Every row comes from one small tree of marks. The marks that hang from a mark follow it in brackets, in alphabetical order. Every link used is in the known rows. Which tree was each row made from?
In the rows, 128 means zero.
Known rows:
S(P Y): [124 140 111 153 150 121  92 112  97 145  87  79 136 173 127 117 112 105
 122 154 123]
C(B L P(T(E(Z(Y))))): [149 167 119 128 126 126 130 101 138 133  95  58  97 178 149  85  93 173
 158 182 133]
T(E(Z(Y)) P(C(B L))): [163 164 132 140 138 162 120  99 143 123  55  43  74 142 177 117  70 157
 162 187 151]
E(T(P(C)) Z(Y)): [184 151 102 119 157 148 103 161 148 106  77  43 107 162 138 110  75 134
 143 177 145]
B(C(L P(T(E(Z(Y)))))): [137 170 125 124 133  94 109 140 125 144 132  51 113 169 166 100 102 176
 137 185 122]
P(C(B L) T(E(Z(Y)))): [153 176 126 150 153 141 131 109 147 144  99  67  79 169 167 116  77 161
 172 181 130]
P(C(B L) T(E)): [136 181 155 150 167 129 115  90 153 153 131  94  91 153 162 179  96 157
 159 157 123]
S(Y): [124 129 108 147 153 144 107 118 107 137 115  87 123 157 129 130 111 117
 133 146 129]
P(C(B L) T(E(Z))): [155 179 143 138 159 132 141  87 156 151 104  80  87 163 167 151  89 162
 163 173 123]
T(E): [133 126 127 122 138 137 109  98 107 131 134  98 120 146 152 158 124 153
 125 138 123]
C(B L P(T(E))): [132 171 149 126 138 113 113  83 145 145 128  84 110 162 143 149 112 170
 145 158 128]
B(C(P)): [103 145 152 116 159 110  98 144 121 147 153  81 143 116 136 137 136 126
 109 137 127]
C(B L P(T(E(Z)))): [152 170 137 117 130 115 139  80 148 140 100  70 107 172 150 120 105 174
 149 173 127]
Z(Y): [110 125 117 135 142 160  98 135 108 126 129  82 123 147 132 108 119 128
 143 136 131]
E(T(P(C(B))) Z(Y)): [180 158 118 127 161 157 114 142 160 117  56  42 102 154 141  99  75 125
 148 177 149]
E(T(P(C(B L))) Z(Y)): [160 178 136 127 152 150 117 126 176 116  53  33  91 158 147 102  65 135
 168 185 152]
S(P(C(B)) Y): [132 164 129 171 184 130 106 112 120 158  70  79 112 147 132 126  94  89
 133 160 134]
Z(E(T) Y): [126 120 113 107 155 111  90 135 135 133 126  82 117 177 118 105 127 125
 136 129 150]
S(P(C(B L)) Y): [111 183 146 170 176 124 111  98 138 159  68  73 101 154 137 129  84  98
 153 168 137]
B(C(L)): [ 75 156 171 130 150 119  99 118 134 155 149  80 132 130 159 150 129 131
 137 138 120]
T(E(Z) P(C(L))): [169 162 134 121 141 143 119  96 141 121  82  59  89 145 173 163  82 166
 148 180 141]

Which tree is each row?
[140 154 135 124 155  89  89 134 115 155 169  86 137 147 155 162 131 161
 105 153 114] : B(C(P(T(E))))
[143 183 165 128 168 137  99 108 183 127  87  60 104 144 141 165  83 132
 156 161 147] : E(T(P(C(B L))))
[148 174 121 181 189 121  95 117 126 169  85  83 118 173 132 137  95 101
 137 165 120] : S(P(C(B) T) Y)
[174 167 111 157 160 127 113 116 119 153  71  68 104 177 159 102  87 142
 141 181 119] : S(P(C(B) T(E(Z(Y)))))
[117 183 163 153 177 142 112 105 164 158 131  92 105 149 142 164 103 134
 167 146 127] : P(C(B L) T)
[165 172 120 119 149 142 107 147 165 106  75  35  97 168 143 112  65 145
 162 186 149] : E(T(P(C(L))) Z(Y))
[145 135 101 110 138 137 124 146 135 113  99  63 124 180 129  77  99 135
 142 160 130] : E(T Z(Y))
[113 175 156 131 147 126 111  98 155 146 128  82 123 156 124 134 118 145
 154 148 130] : C(B L P(T))
[142 175 139 141 163 121 105 108 141 142 153  96  96 163 157 190  97 166
 155 158 121] : P(C(L) T(E))
[100 173 171 143 172 151 124  99 158 146 116  89  98 124 142 154 103 121
 163 140 138] : P(C(B L))
[167 175 137 108 153 130 116 126 175 114  81  50 106 162 144 147  78 144
 153 177 142] : E(T(P(C(L))) Z)
[168 156 132 120 171 136  86 142 154 117 111  70 120 147 133 174  95 131
 130 153 140] : E(T(P(C)))
[117 169 139 122 143 117 101 117 143 135 149  83 129 167 120 145 119 155
 149 147 127] : C(L P(T))
[147 193 130 178 171 101 100  87 132 166  83  77  95 185 157 153  78 135
 149 185 124] : S(P(C(B L) T(E)) Y)
[140 162 147 125 172 123  83 117 176 136  79  52  84 157 135 128  94 127
 161 155 172] : Z(E(T(P(C(B L)))) Y)
[160 148  94 161 147 101  83 102  91 153 101  83 129 202 146 143 106 142
 117 170 109] : S(P(T(E)) Y)
[154 119 111 108 146 123  66 130 135 123  99  60 119 174 126 118 122 134
 131 141 159] : Z(E(T(P)) Y)
[136 158 113 163 179 121  96 131 108 149  91  82 118 158 129 138  93  97
 128 160 131] : S(P(C) Y)
[143 165 165 114 177 112  93  95 187 144  87  66  94 150 136 164 106 127
 153 146 165] : Z(E(T(P(C(B L)))))
[168 158 115 131 135 152 110 118 131 113  76  44  79 150 172 128  72 167
 158 188 148] : T(E(Z(Y)) P(C(L)))
[174 136 116  99 134 138 108 120 146 112  78  53 136 171 137 125 105 143
 128 162 131] : E(T(P) Z)
[145 158 132 116 167 115  74 135 165 126 101  54  89 165 132 141  94 137
 157 155 169] : Z(E(T(P(C(L)))) Y)
